What can hang from each mark:
gama: gotok
gotok: gama sukikig
pudo: gotok nima
nima: gama pudo sukikig
sukikig: nima taza
taza: gama pudo

Known rows, with every way that one mark hangs from another:
{pudo {gotok gama {sukikig nima}}}: [-0.62,  2.53, -2.19, -0.22,  0.10, -0.07,  0.15,  0.36, -0.24,  1.07,
  1.43,  0.68, -0.61,  0.94,  0.32, -0.06,  0.97, -0.13,  1.17, -0.54,
 -3.67, -0.60]
{taza {gama gotok}}: [-0.78, -0.36, -1.78,  0.70, -0.81,  0.59,  1.26,  0.65,  1.12,  0.32,
  0.45,  0.64,  0.61,  2.88, -1.00, -1.13,  2.16,  0.23,  0.81, -0.26,
 -2.82,  0.02]
{taza gama pudo}: [-0.83,  0.77, -0.45,  2.76, -1.66,  0.15,  1.66,  0.29,  2.41,  0.83,
  0.55,  0.26,  1.29,  4.06, -0.96, -0.66,  1.66, -0.26,  0.50, -0.24,
 -2.00, -0.60]
{gotok gama {sukikig taza}}: [-0.03,  3.27, -1.44, -0.49, -1.34,  0.31, -0.50,  0.17, -0.39, -0.45,
  1.84,  0.86, -0.86,  1.94,  0.14, -1.57,  0.43,  0.20,  0.20,  0.10,
 -2.40, -1.13]
{nima pudo}: [ 0.14,  0.34, -0.96,  0.23, -1.02, -0.43,  1.47,  1.40,  1.61, -0.59,
  0.96,  0.16,  0.02,  2.39,  0.49, -0.76,  1.47,  1.24,  0.76,  0.94,
 -3.42, -0.41]
{gotok gama {sukikig nima}}: [ 0.34,  2.50, -1.67, -0.37, -0.61,  0.11, -0.56,  0.10, -0.52,  1.38,
  2.36,  0.46, -0.47,  1.16, -0.43, -0.63,  0.27, -0.02,  0.65,  0.13,
 -2.18, -0.37]
{gotok gama {sukikig nima {taza pudo}}}: [ 0.39,  4.01, -0.56,  0.57, -1.52, -0.02, -0.48,  0.10,  0.05,  1.71,
  2.03,  0.47, -0.89,  1.97, -0.75, -0.92,  0.00, -0.01, -0.13, -0.29,
 -2.33, -0.42]
{gotok gama}: [ 0.23,  1.66, -0.85, -0.89, -0.99,  0.29,  0.48,  0.15,  0.00,  0.84,
  1.81,  0.61,  0.75,  2.70,  0.03, -0.57,  1.56,  0.26,  1.10,  0.37,
 -2.27, -1.24]
{taza {gama gotok} {pudo nima}}: [-0.75,  1.39, -0.56,  2.27, -1.57,  0.33,  2.02,  0.88,  2.89,  0.93,
  0.47,  0.65,  0.94,  3.49, -1.69, -0.01,  2.15,  0.26,  0.75, -0.55,
 -1.14, -0.47]
{nima gama {sukikig taza}}: [-1.32,  0.12, -0.03, -1.95, -0.58, -0.52,  1.57,  1.64, -0.28,  1.41,
  0.00, -0.15, -2.71,  2.50, -0.56, -1.41,  1.06,  1.01,  0.95,  0.25,
 -3.50, -1.27]
{nima gama {pudo gotok} {sukikig taza}}: [-1.60,  1.23, -0.51, -1.49, -0.28, -0.91,  2.17,  2.70,  0.96,  0.99,
 -0.30, -0.47, -2.63,  2.40,  0.57, -1.09,  1.17,  2.26,  1.08,  0.18,
 -5.75, -1.39]
{gama {gotok {sukikig nima {taza pudo}}}}: [-0.02,  1.29, -1.50,  0.37, -0.73, -0.21,  0.24,  1.26, -0.08, -0.17,
  0.74,  0.89, -1.21,  1.43, -1.10, -0.74,  1.10,  0.41, -0.01, -0.68,
 -2.53,  0.77]
{gotok {sukikig nima}}: [-0.05,  0.41, -1.81,  0.47, -0.33, -0.27,  0.20,  0.49, -0.14,  0.52,
  1.31,  0.45, -1.44,  0.64, -0.58, -0.68,  0.39, -0.29,  0.49,  0.16,
 -2.32,  0.42]
{gama {gotok {sukikig {nima pudo} taza}}}: [ 0.17,  1.20, -1.89, -0.17, -0.53, -0.16,  0.24,  1.52,  0.07, -0.40,
  0.83,  0.72, -1.54,  1.00, -0.64, -1.10,  0.95,  1.06,  0.05, -0.16,
 -3.47,  0.87]
{nima gama {sukikig {taza pudo}}}: [-1.30,  0.60,  0.47, -0.89, -0.97, -0.71,  1.73,  1.84,  0.26,  1.41,
  0.04, -0.27, -2.10,  3.15, -0.81, -0.99,  1.04,  0.95,  0.77, -0.08,
 -3.12, -1.37]
{taza gama {pudo gotok}}: [-1.50,  1.30, -0.94,  2.88, -1.14,  0.07,  1.89,  0.45,  2.49,  1.13,
  0.07,  0.39,  1.19,  3.73, -0.52, -0.24,  1.97, -0.35,  0.86, -0.85,
 -3.12, -0.73]
{pudo {gotok {sukikig nima}}}: [-0.88,  0.87, -2.29,  0.42,  0.31, -0.37,  0.74,  0.68,  0.02,  0.47,
  0.56,  0.70, -1.38,  0.49,  0.18, -0.14,  1.01, -0.36,  1.02, -0.49,
 -3.68,  0.06]
{gama {gotok {sukikig nima taza}}}: [ 0.01,  0.87, -1.91, -0.45, -0.41, -0.05,  0.11,  1.04, -0.60, -0.23,
  0.75,  0.93, -1.65,  0.89, -1.01, -1.05,  1.10,  0.41,  0.19, -0.44,
 -2.89,  0.84]
{nima gama}: [-0.80, -0.44, -0.91, -0.15, -0.42, -0.09,  1.74,  1.05, -0.43,  2.05,
  0.65,  0.35, -0.47,  2.43, -0.05, -0.54,  1.44, -0.13,  1.66,  0.48,
 -2.80, -0.92]

Rows:
[-1.00,  0.49, -0.53, -2.15, -0.51, -0.67,  1.70,  3.14,  0.57,  0.26,
  0.10, -0.34, -2.27,  2.62, -0.25, -1.44,  1.30,  2.78,  0.76,  0.34,
 -4.82, -0.75] -> {nima {gama gotok} pudo {sukikig taza}}
[-0.92,  2.92, -0.07, -0.06, -0.80, -0.56,  1.81,  1.14,  2.10,  0.61,
  0.77,  0.33, -0.12,  2.65, -0.37,  0.87,  1.87,  0.74,  1.27, -0.59,
 -1.97, -1.93] -> {taza {pudo {gotok gama} {nima sukikig}}}
[ 0.44,  2.05, -0.33,  0.62, -1.47,  0.20,  1.00,  0.84,  1.84,  3.17,
  0.37,  0.03, -1.47,  2.30, -1.31, -1.55,  1.07,  1.02, -0.27, -0.01,
 -4.58,  1.13] -> {sukikig {nima pudo} {taza {gama gotok}}}
[-0.69,  1.53,  0.15, -0.88, -1.33, -0.12,  1.67,  0.74,  2.25,  0.84,
  0.19,  0.23, -2.39,  2.13, -1.39, -0.93,  1.40,  0.80,  0.52,  0.29,
 -1.79, -1.16] -> {pudo {nima {sukikig {taza gama}}}}
[-0.68,  2.87, -0.47, -2.07, -0.77, -0.69,  1.12,  1.89,  1.64, -0.46,
  0.44, -0.22, -1.57,  2.46,  0.60, -1.17,  1.35,  2.44,  0.42,  0.08,
 -5.20, -1.45] -> {nima {pudo {gotok gama}} {sukikig taza}}
[ 0.96,  2.05,  0.33, -0.06, -1.43, -0.43,  0.98,  0.73,  1.15,  2.96,
  0.65,  0.02, -2.11,  1.69, -0.57, -1.16,  0.69,  0.77, -0.11,  0.54,
 -4.12,  0.77] -> {sukikig {nima pudo} taza}
[ 0.45,  3.53, -1.06, -0.43, -1.20,  0.22, -0.71, -0.15, -0.49,  1.75,
  1.99,  0.55, -1.49,  1.30, -0.56, -1.21,  0.03,  0.01,  0.05,  0.01,
 -2.71, -0.28] -> {gotok gama {sukikig nima taza}}
[ 0.10,  1.87,  0.48,  0.58, -1.16, -0.28,  1.40,  1.22, -0.04,  4.42,
  0.32,  0.28, -1.57,  2.44, -1.40, -0.32,  1.08,  0.04,  0.43, -0.60,
 -3.33,  0.60] -> {sukikig {nima {gama gotok}} {taza pudo}}
[ 0.19,  1.02, -0.84,  0.18, -0.26, -0.57,  1.45,  1.05,  1.25,  2.35,
  0.71,  0.00, -0.94,  1.26, -0.01,  0.07,  1.24,  0.68,  0.91,  0.25,
 -4.55,  0.51] -> {sukikig {nima {pudo gotok}}}
[-1.66,  2.40, -1.31,  3.34, -1.23,  0.09,  1.85,  0.58,  2.98,  0.73,
  0.38,  0.59,  0.17,  2.75, -0.67,  0.07,  1.42, -0.31,  0.92, -0.77,
 -1.84, -1.07] -> {taza gama {pudo {gotok sukikig} nima}}
[-1.43,  1.35, -1.10,  0.08, -0.08, -0.19,  2.59,  1.09,  0.87,  2.56,
  0.12,  0.72, -1.29,  1.39,  0.19,  0.75,  1.93, -0.10,  2.26, -0.10,
 -2.82, -1.41] -> {pudo gotok {nima gama}}
[-0.71,  0.12, -2.34,  1.03, -0.57,  0.52,  0.55,  0.57,  0.79,  0.52,
  0.78,  0.56, -0.18,  1.94, -1.37, -1.15,  1.33,  0.13,  0.53, -0.38,
 -2.81,  0.62] -> {taza {gama {gotok {sukikig nima}}}}
[-0.53,  1.73, -0.24,  1.65, -1.93,  0.30,  1.27,  0.62,  1.68,  0.75,
  0.03,  0.69, -0.03,  3.74, -1.17, -1.37,  1.78,  0.23, -0.15, -0.64,
 -2.71, -0.09] -> {sukikig {taza {gama gotok} pudo}}
[-1.13, -0.37, -0.57, -1.50, -0.28, -0.92,  2.00,  2.70,  0.90,  0.54,
  0.62, -0.76, -1.48,  2.63,  0.11, -0.95,  1.01,  2.26,  1.34,  0.90,
 -4.22, -1.35] -> {nima gama pudo sukikig}
[ 0.06,  1.51, -1.18,  0.38, -0.89, -0.21, -0.05,  0.25, -0.20,  0.86,
  0.93,  0.56, -2.43,  0.76, -0.72, -1.31,  0.12, -0.24, -0.13,  0.04,
 -2.71,  0.49] -> {gotok {sukikig nima taza}}
[-0.53,  3.33, -0.21,  1.02, -1.08, -0.23,  1.81,  0.67,  2.01,  1.40,
  1.01,  0.73,  0.69,  2.72, -0.14,  1.01,  2.00,  0.07,  1.36, -0.54,
 -1.71, -1.67] -> {taza {pudo {gotok gama} nima}}
[-1.19,  0.80, -1.38,  0.25, -0.18, -0.46,  2.28,  2.17,  0.75,  1.58,
  0.39,  0.02, -0.39,  2.33,  1.16, -0.27,  1.52,  1.13,  1.83,  0.43,
 -5.09, -0.92] -> {nima gama {pudo gotok}}
[-0.77,  1.12, -2.25,  0.70, -0.31, -0.55,  1.23,  1.66,  1.35, -1.55,
  0.73,  0.38, -0.53,  1.48,  1.19, -0.59,  1.17,  1.19,  0.90,  0.25,
 -4.28, -0.52] -> {nima {pudo {gotok sukikig}}}
[-1.36,  0.42, -0.16, -1.42, -0.57, -0.61,  1.66,  2.42, -0.08,  0.68,
 -0.14,  0.04, -1.85,  2.97, -1.04, -0.89,  1.56,  1.44,  0.84, -0.51,
 -3.32, -0.96] -> {nima {gama gotok} {sukikig {taza pudo}}}
[-1.00,  2.73, -0.81, -2.06, -0.16, -0.29,  1.57,  1.04,  1.44,  0.59,
  0.78,  0.44, -1.18,  1.54, -0.20,  0.51,  1.87,  1.01,  1.69, -0.27,
 -2.63, -2.10] -> {pudo {gotok gama} {nima sukikig}}
[-0.44,  1.06, -1.86,  0.45, -0.86, -0.09,  0.36,  1.40, -0.01, -1.89,
  0.64,  1.10, -0.66,  1.89, -0.64, -0.99,  1.43,  0.56,  0.11, -0.60,
 -2.32,  0.08] -> {gama {gotok {sukikig {taza pudo}}}}
[-0.40,  2.25, -0.80,  1.46, -1.56, -0.28,  0.65,  0.69,  1.04, -0.76,
  0.83,  0.87, -1.61,  1.77, -0.54, -0.96,  0.62, -0.03,  0.01, -0.09,
 -1.35, -0.67] -> {gotok {sukikig {taza {pudo nima}}}}
[-0.84,  1.23, -1.76,  1.27, -1.36,  0.32,  0.23,  0.12,  0.69, -0.69,
  0.70,  0.67, -1.45,  1.99, -0.50, -2.07,  0.52, -0.15, -0.08,  0.01,
 -2.56, -0.27] -> {gotok {sukikig {taza gama}}}
[-1.10,  1.14, -0.40,  1.21, -1.29,  0.01,  1.99,  1.36,  3.05,  0.30,
  0.27,  0.24,  0.23,  3.47, -1.92, -0.11,  2.10,  0.91,  0.66, -0.63,
 -1.36, -0.79] -> {taza {gama gotok} {pudo {nima sukikig}}}
[-0.84,  0.54, -1.03,  2.26, -1.33,  0.28,  1.53,  0.97,  2.01,  0.33,
  0.39,  0.53,  1.57,  3.92, -1.24, -0.57,  2.17,  0.20,  0.54, -0.70,
 -2.21, -0.16] -> {taza {gama gotok} pudo}
[-1.43,  1.27, -0.05, -0.10, -1.10, -0.45,  1.57,  1.15,  1.98,  0.09,
 -0.37, -0.06, -1.45,  3.21, -0.87, -1.17,  1.49,  0.85,  0.08, -0.67,
 -3.46, -1.01] -> {nima {sukikig {taza gama {pudo gotok}}}}
[-0.53,  2.47, -2.14,  0.13, -0.50, -0.27,  0.71,  1.50,  1.15, -0.98,
  1.40,  0.39,  0.16,  1.82,  1.26, -0.55,  1.11,  1.35,  1.00,  0.24,
 -4.33, -1.04] -> {nima {pudo {gotok gama sukikig}}}
[-0.33,  0.81, -0.82,  0.15, -0.07, -0.55,  1.88,  1.49,  0.53,  4.07,
  0.65, -0.22, -1.20,  1.51,  0.07,  0.10,  1.03,  0.69,  1.48,  0.31,
 -4.96,  0.18] -> {sukikig {nima gama {pudo gotok}}}
[ 0.13,  2.18,  0.32,  1.62, -1.67,  0.20,  1.06,  0.33,  1.63,  3.54,
  0.22,  0.33, -0.91,  2.94, -1.99, -0.92,  1.29, -0.06, -0.33, -0.79,
 -3.22,  0.95] -> {sukikig nima {taza {gama gotok} pudo}}
[-0.26,  1.67, -1.32,  1.20, -1.18,  0.19,  0.12, -0.09,  0.56,  1.55,
  0.79,  0.41, -2.10,  1.34, -1.09, -1.72,  0.17, -0.36, -0.24, -0.10,
 -2.97,  0.53] -> {gotok {sukikig nima {taza gama}}}
[-0.45,  0.69, -2.28, -0.45, -0.53,  0.04,  0.25,  1.29, -0.48, -1.89,
  0.63,  1.17, -1.14,  1.39, -0.54, -1.27,  1.43,  0.52,  0.28, -0.36,
 -2.56,  0.14] -> {gama {gotok {sukikig taza}}}
[-0.26,  2.22, -1.38, -0.29, -0.61, -0.23,  1.31,  1.24,  1.44,  0.08,
  1.15,  0.30,  0.56,  2.40,  1.06, -0.24,  1.71,  1.38,  1.21,  0.35,
 -4.55, -1.05] -> {nima {pudo {gotok gama}}}
